Each row comes from the steps of one path. Every step used is in the known rows, and no mark comes twice. Write the path behind each row, first mark first.
Known rows:
u c w: [ 0.07 -0.14 -0.08 -0.07  0.15 -0.05 -0.17  0.02  0.06 -0.07 -0.26 -0.13
 -0.27 -0.01 -0.09  0.06  0.09 -0.22  0.03 -0.60 -0.06]
c w n j m t: [ 0.11 -0.21  0.28  0.36 -0.06  0.01 -0.04  0.22 -0.05 -0.43 -0.11 -0.06
  0.19 -0.13  0.01  0.03 -0.06 -0.05 -0.05  0.09 -0.06]
c w n m j: [ 0.09 -0.16 -0.05 -0.36  0.07 -0.15  0.00 -0.03 -0.02  0.00 -0.20  0.07
  0.03 -0.14 -0.28  0.03  0.06 -0.17  0.10 -0.28  0.20]
t m j c w n: [ 0.03 -0.02 -0.34  0.16  0.08 -0.22  0.14 -0.09  0.08 -0.13 -0.13 -0.01
  0.01 -0.03 -0.36  0.04  0.02 -0.05  0.08 -0.01 -0.11]
n m j c: [ 0.03  0.02 -0.19 -0.20  0.21 -0.26  0.08  0.06  0.05  0.31 -0.18 -0.02
 -0.13  0.01 -0.23  0.05  0.14  0.09 -0.21 -0.05  0.32]
j c: [ 0.08  0.06 -0.13  0.23  0.19 -0.12 -0.01  0.09  0.04  0.23 -0.16 -0.12
 -0.11 -0.05 -0.14  0.01  0.05  0.01 -0.18 -0.05 -0.13]
u c w n j m: [ 0.09 -0.22  0.10 -0.01 -0.08  0.00 -0.12  0.21 -0.02 -0.49 -0.21 -0.15
 -0.04  0.05 -0.03  0.04  0.06 -0.07  0.05 -0.26  0.17]
w c: [ 0.06 -0.12  0.19 -0.30  0.20 -0.10 -0.17  0.22 -0.02  0.18 -0.12 -0.03
  0.04 -0.16 -0.21  0.03  0.02 -0.15 -0.05 -0.31 -0.15]
j c w n: [ 0.11 -0.02 -0.13  0.26  0.05  0.00  0.02 -0.01 -0.02 -0.06 -0.19 -0.07
  0.03 -0.09 -0.17 -0.05  0.04 -0.17  0.03  0.01 -0.39]
u c w n j: [ 0.06 -0.14 -0.04 -0.07  0.02 -0.01 -0.18  0.01  0.06 -0.33 -0.27 -0.11
 -0.07 -0.04  0.00  0.06  0.01 -0.22  0.08 -0.29  0.11]
j c s: [ 0.09  0.01 -0.11  0.42  0.15 -0.17 -0.08 -0.03  0.17  0.13 -0.15 -0.12
 -0.24  0.00  0.00  0.00  0.06 -0.12 -0.11  0.01 -0.41]
n j: [ 0.05 -0.02  0.01  0.09  0.14 -0.09 -0.15  0.06  0.14  0.03 -0.14 -0.09
 -0.08 -0.10 -0.06  0.04 -0.09  0.04 -0.13 -0.06  0.30]
w n: [ 0.16 -0.03  0.09  0.02  0.06 -0.08 -0.11  0.11 -0.06  0.09 -0.20 -0.06
  0.10 -0.23 -0.19  0.05 -0.04 -0.20  0.04 -0.26 -0.12]
m n j c: [ 0.09  0.12 -0.13  0.16  0.02 -0.07 -0.10  0.06  0.24  0.23 -0.05 -0.24
 -0.03  0.00 -0.05 -0.01 -0.07  0.23 -0.19  0.39  0.08]
m n j c s: [ 0.11  0.06 -0.12  0.32 -0.03 -0.13 -0.17 -0.06  0.37  0.14 -0.04 -0.24
 -0.16  0.05  0.10 -0.02 -0.05  0.12 -0.13  0.42 -0.21]
m j c s: [ 0.09 -0.09 -0.28  0.27  0.12 -0.29 -0.05 -0.03  0.17  0.19 -0.16 -0.07
 -0.19  0.07 -0.11  0.01  0.14 -0.08 -0.03 -0.14 -0.26]
j c w n m: [ 0.09  0.02 -0.05 -0.01  0.10 -0.04  0.08 -0.03 -0.02 -0.03 -0.18 -0.02
 -0.05 -0.09 -0.14 -0.03  0.05 -0.11 -0.10  0.16 -0.08]
t m n j c s: [ 0.05  0.14 -0.16  0.37  0.04 -0.23 -0.08 -0.15  0.47 -0.01  0.02 -0.22
 -0.24  0.06  0.03  0.04 -0.15  0.21 -0.17  0.53 -0.08]
u c: [ 0.09 -0.05 -0.02 -0.11  0.18 -0.14 -0.19  0.14  0.02  0.11 -0.27 -0.15
 -0.22 -0.05 -0.08  0.11  0.09 -0.17 -0.06 -0.60  0.07]

Write each row's path:
[ 0.02  0.13 -0.23  0.26  0.07 -0.08  0.00 -0.14  0.37 -0.09  0.02 -0.21
 -0.17  0.04 -0.13  0.00 -0.15  0.27 -0.13  0.51  0.09] => t m n j c w
[ 0.07  0.03 -0.19  0.19  0.00  0.02 -0.09 -0.05  0.28  0.06 -0.03 -0.22
 -0.08  0.03 -0.05 -0.06 -0.05  0.18 -0.10  0.37 -0.05] => m n j c w
[ 0.13 -0.11  0.20  0.13 -0.06 -0.05 -0.08  0.27 -0.03 -0.23 -0.11 -0.11
  0.14 -0.10 -0.09  0.03 -0.06  0.07 -0.05  0.01  0.23] => w n j m
[ 0.10  0.11  0.00 -0.04  0.09 -0.18 -0.11  0.00  0.24  0.21 -0.01 -0.19
 -0.09 -0.14 -0.24  0.10 -0.16  0.12 -0.06 -0.02  0.04] => t m n
[ 0.01 -0.07 -0.26 -0.13  0.19 -0.18  0.10 -0.06  0.09  0.13 -0.15 -0.01
 -0.18  0.05 -0.23 -0.02  0.15  0.04 -0.12 -0.05  0.20] => n m j c w
[ 0.09  0.02  0.09  0.18  0.13 -0.08  0.10  0.04 -0.05 -0.06 -0.19  0.01
  0.05 -0.17 -0.03  0.04  0.03 -0.17 -0.18  0.25 -0.23] => j c w n m t
[ 0.08 -0.11  0.16  0.15  0.05 -0.07 -0.10  0.25  0.06 -0.13 -0.08 -0.15
 -0.07 -0.02 -0.07  0.02 -0.03  0.19 -0.17 -0.04  0.36] => n j m
[ 0.06 -0.06 -0.04 -0.39  0.19 -0.27 -0.04  0.06  0.05  0.26 -0.18  0.02
 -0.12 -0.09 -0.26  0.08  0.08  0.00 -0.11 -0.33  0.46] => n m j
[ 0.03  0.07 -0.14  0.29  0.16 -0.09 -0.03  0.06  0.14  0.06 -0.13 -0.13
 -0.11  0.00 -0.04  0.00 -0.02  0.12 -0.24  0.20  0.17] => n j c
[ 0.12  0.02  0.18 -0.25  0.11 -0.12 -0.05  0.08 -0.05  0.10 -0.20  0.01
  0.02 -0.23 -0.14  0.07 -0.03 -0.14 -0.08 -0.14  0.18] => w n m
[ 0.00  0.06 -0.33  0.14  0.22 -0.33  0.11  0.00  0.13  0.14 -0.12 -0.06
 -0.14  0.01 -0.32  0.09  0.03  0.12 -0.13 -0.06  0.14] => t m j c
[ 0.09  0.00 -0.08  0.44  0.00 -0.13 -0.09 -0.05  0.17 -0.13 -0.16 -0.08
 -0.04 -0.03  0.08 -0.01 -0.02 -0.11 -0.06  0.32 -0.25] => w n j c s
[ 0.08  0.02 -0.14 -0.23  0.09 -0.24  0.10  0.08 -0.04  0.21 -0.21  0.02
  0.06 -0.07 -0.25  0.05  0.12 -0.04 -0.10 -0.02  0.21] => w n m j c
[ 0.05 -0.04 -0.18 -0.01  0.16 -0.33  0.01 -0.06  0.18  0.21 -0.16 -0.01
 -0.25  0.06 -0.08  0.03  0.16 -0.03 -0.16 -0.06  0.05] => n m j c s
[ 0.02 -0.02 -0.18 -0.05  0.20 -0.33 -0.02  0.00  0.13  0.10 -0.12 -0.02
 -0.11 -0.09 -0.35  0.13 -0.04  0.04 -0.01 -0.35  0.28] => t m j
